Each row was made from one small tree. The marks that hang from a mark follow it in brackets, in alphabetical order. Every link used is in the known rows. Write each row's tree.
In the rows, 128 means zero.
Known rows
E(S(W(C K(V) Q) Y)): [154 124 108 143 115 112 153 114 134 179  95 114  95 123 129 116 115  93
 163 175 155 162  93 102 143 122 116  98  74 137 181  88 116 139]
Z(Q(W(K(V))) R): [168 126 143 102 168 193 139 163  90 234  55  69 118 136 118 129 163 139
 149  95 181 183 179 135 123 129 172 155 114  97 116  77  74 142]
S(E W(C K Q)): [138 145  98 136 106  75 152 114 169 130 127 138 110 128  61 148 174 106
 174 173 136 157  85 129 137 125 143  60  98 151 153 106 133 120]
N(W(C K Q)): [160 135 139 102  80 142 112 127 163 123  98 170 111 135  94 137 113 129
 145 119 110 131 147 138 104 110 139  93 113 107 105 127 193 167]
J(W(C K(V) Q)): [157 125 134  69 122 129 133 151 166 136 113 116 103 187 156  90  91 145
 169 144 144 147 122 118 143 154 130  82 146 120  95 181 168 132]
T(Q(W(C K))): [114 142  92 159 107 144 128 114 141 164 112 157 137 129 147 106 110 111
  91 105 117 129 133 116 116 127 122 119  70 114 103 156 104 178]
B(A(W(C))): [ 96  90 184  77 142 151 122 114 106  57 157 140 173 119 170 111 102 131
 149 108 110  91 156 167 134 141 166 194 164 105 157 138 161 129]
V(K): [ 68 150 141 125  90 153 147 142 101 112 140 105 144 129 105  73  99 126
  77 115 100 142 126 161 154 132 105 155 148 121 113  90 106  84]
A(W): [ 98 104 187 107 105 189 119 131 109  72 146 123 137 115 160 129 128 109
 130 139  93  83 178 140 115 108 121 167 158 117 144 175  99 102]
Q(W): [ 84 133 160 163 127 162 135 109 149 135 140 125 160 112 125 122 124 103
 103 107 111 136 153 140 105 128 152 160 158 117  94 148  87 166]
D(T(Q(W(C)))): [ 97 173 114 124 151 158 147  99 116  77 149 165 133 111 166  77  40 107
  95 109 118 118 134 110 135 117 122 141  97 129 101 135 106 114]
T(Q(W(C K(V)))): [118 135  96 155 116 137 131 109 133 172 112 148 143 136 147 106 110 111
 105  96 116 124 118 123 121 148 120 110  66 120 105 161 114 178]
B(A): [ 66 136 159 115 134 140 124 104  89  52 165 149 208 111 170  95 102 141
 121  91 111 114 154 163 154 155 160 220 173 110 121 130 159 115]
D(T(Q(W(K)))): [ 90 182 102 135 141 172 148 108 112  81 152 150 125 108 170  84  56 120
  88 115 124 115 130 124 144 107 117 141 102 131  97 124 108 107]
J(W(Q)): [121 146 170 113 117 159 125 141 151  89 130 150 144 160 180  84 109 144
 141 149 142 131 173 100 146 124 132 134 191 113  99 206 123  98]
S(E W(C K(V) Q) Y): [185 143  96 163 123  34 178 124 178 134 147 116  90 151  53 165 225  88
 163 197 138 172  50 105 140 156 122  45  87 177 200  95 105 104]
N(W(C K)): [137 125 150 110  85 156 109 113 144 108 114 139 113 129 110 143 101 122
 115 114  81 103 144 151  89 118 122 125 123 115 107 108 183 171]
Z(R): [112 147 164 104 117 168 125 125  73 122 102 105 143 104 145 103 126 133
 101 108 115 156 197 111 121 131 116 199 165 121 114  95  81 108]
D(T(Q(W(K(V))))): [ 95 177 105 132 150 165 153 104 105  89 154 143 132 116 170  83  57 119
 104 103 122 111 114 132 148 126 117 134  95 137  99 130 119 106]
F(W(C Q) Z(R)): [143  96 131 119 155 106  76 140 115 128 131 149 111 110 162 126 121 181
 114 107 134  77 150 114 107 103  98 123 169 145 146 122 144 126]
U(S(E W Y)): [106 154 125 166 113 120 113 111 156  92 136 132 141 155 114 135 132  98
 140 149 122 104 146  95 128 105  90 159 130 158 158 109  88  89]
E(S(W(C) Y)): [129 121 133 157 117 127 146  95 123 145 111 118 114 107 146 114 102  80
 129 175 130 142 119  91 125 116 108 142  96 133 186  89  87 137]
U(S(E)): [ 77 157 120 124  99 147  98 112 131  71 116 159 181 149 127 113  83 116
 146 103  99 106 177 115 146 102  93 174 138 130  88 123 128  82]
M(N(W(C K Q))): [134 165 185 115 134 127 112 136 156 146  91 131 150 133  87 144 130 144
  99 113  97 138 122 120 121 114 130 154 160 117 112 139 192 173]
K(V): [ 89 138 151 124 127 129 139 106  73 102 149 117 192 136 142  96 105 112
 138  82  85 115 120 145 145 199 113 161 135 136 102 174 143 107]
A(W(C K Q)): [152  99 137  59  93 151 124 161 153 124 113 133  83 131 120 130 123 117
 167 156 127 133 154 134 121 104 140  94 113 110 134 161 140 127]
N(W(K)): [115 141 158 140  79 181 107 116 129  93 128 134 131 120 125 147 127 134
 106 112  84  90 154 163 102 107 116 146 146 119 106 114 170 146]
F(Z(Q R)): [130 113 116 136 149 150  98 141  67 111 108 118 149 105 159 139 125 175
 101  97 155 120 182 120 124 119 115 186 151 115 112 134 102  90]
B(A(W(C K(V) Q))): [122  95 158  63 139 135 127 132 117  92 142 135 157 135 155 115 117 143
 182 109 135 110 130 177 152 147 174 147 142 109 151 137 190 130]
R(Z(Q(W(K)))): [132  86 136 119 148 127 126 153 109 149 140 123 140 129 128 175 138 152
 110 121 155 150 128 136 128 143 167 139 164  91  75 181 129 145]

Which tree is each row?
[179 119 134  85 164 181 135 164 110 236  46  80  99 134 106 127 146 130
 141 106 180 199 188 118 109 118 178 149 103  89 113  68  73 160]	Z(Q(W(C K)) R)
[179 150  91 167 111  43 172 128 189 122 146 125  77 139  52 166 225  88
 144 214 141 178  72  97 134 128 124  57  96 168 197  88  89 107]	S(E W(C K Q) Y)
[144 136 102 132 119  67 159 110 158 140 128 127 122 141  61 146 175 105
 196 156 133 148  63 139 144 153 140  48  90 159 157 113 148 118]	S(E W(C K(V) Q))
[148  72 135 101 161 108 130 147 109 165 136 117 141 142 120 171 125 144
 127 109 150 151 107 139 126 167 168 122 147  96  79 183 145 157]	R(Z(Q(W(C K(V)))))
[138 159 187 112 143 119 117 135 146 153  92 123 159 143  86 144 130 144
 114 102  96 134 107 127 127 135 128 146 154 123 114 146 203 174]	M(N(W(C K(V) Q)))
[128  84 152 124 155 125 126 143 104 137 143 137 157 128 131 169 133 146
 109 115 150 144 137 128 125 147 168 150 170  91  79 193 120 141]	R(Z(Q(W)))
[163 138  77  60 101  84 140 148 145 173 100 137 106 153  87 100  95 124
 176 114 134 192 101 128 149 176 141  64  73 119  87 147 190 145]	W(C K(V) Q)
[115 159 105 167 100  99 150 116 155 115 138 134 129 121  77 152 200 116
 164 172 138 143  93 140 151 114 137  80 121 154 152 111 120  95]	S(E W(K Q))
[147 164 131 207 118  64 170 114 163  85 162 147 130 126  76 159 243  85
 135 202 137 156 100  89 143 127 126  99 131 170 205 120  60  71]	S(E W(Q) Y)
[139 116 116 148 116 123 150 103 123 169 109  92  96 118 141 119 108  88
 142 172 134 143  91 111 132 129 103 119  82 142 183  76 109 143]	E(S(W(C K(V)) Y))
[101 174  98 120 145 159 150 107 120  88 147 153 116 112 162  82  44 114
  93 114 123 123 126 117 138 112 119 134  90 129  96 121 115 119]	D(T(Q(W(C K))))
[163 158 103 194 118  58 176 126 163 119 158 111 108 143  68 170 251  97
 155 197 142 157  59 116 154 145 117  65 112 181 201 101  92  81]	S(E W(K(V) Q) Y)
[120 100 108 154 154 132 104 130 118 116 130 139 154 112 140 143 108 151
 106  99 146 111 148 132 111 124 136 156 135 109  98 169 117 131]	F(Z(Q(W(C))))
[156  90 103 106 152  98  83 153 114 163 126 112  87 128 155 136 130 194
 133 102 138  79 109 142 119 123  91  92 148 156 142 102 177 135]	F(W(C K(V) Q) Z(R))
[139  76 148 109 157 114 127 142 111 145 138 137 150 132 123 167 121 140
 114 117 147 151 134 122 120 151 173 138 158  89  79 191 127 154]	R(Z(Q(W(C))))
[112 132 139 179 113 144 144  97 112 134 118 115 126 102 156 115 120  88
 124 176 132 133 125  99 134 106 104 156 113 135 185  94  79 120]	E(S(W Y))
[163 129 139 105 159 200 135 166  99 226  53  77 111 127 119 130 165 138
 134 105 183 187 195 128 119 109 175 163 118  91 113  71  63 142]	Z(Q(W(K)) R)
[134  93  88 124 141  85  83 145 132 134 159 136 107 129 154 135 114 180
 132 104 122  62  86 150 125 131  92  84 138 153 130 146 198 134]	F(W(C K(V) Q) Z)
[120  99 116 137 140  91  76 133 133 101 164 175 128 113 162 124 104 168
 113 111 118  59 128 122 114 112 100 115 159 143 133 166 166 126]	F(W(C Q) Z)
[134  86  86 125 154 121  74 159 115 143 150 118  97 124 165 145 114 177
 105 111 129  58 120 149 112 106 103 126 126 132 131 121 164 133]	F(W(C K) Z(Q))
[163  76 104 103 179 126  82 164  85 182 117  81  90 136 165 146 130 191
 127  91 143  68 120 151 111 126  98 123 128 142 148  83 159 132]	F(W(C K(V)) Z(Q R))
[115 119 120 123 120 141 136 122 174 172 123 101 108 126 102 128 107 103
 110 120 113 159 127 145  96 131 154 120 121 114  86 114 117 200]	Q(W(C K))
[133 156 108 205 108  81 167 116 157  92 176  91  99 124  86 176 239  93
 106 207 115 139  77 121 132 124 101 111 129 179 198  74  66  87]	S(E W(K) Y)
[ 95 114 124 169 134 116  75 136 119  87 175 170 146 104 178 129 132 180
 102 110 121  46 136 134 127 100  94 137 181 146 132 172 153 101]	F(W(Q) Z)
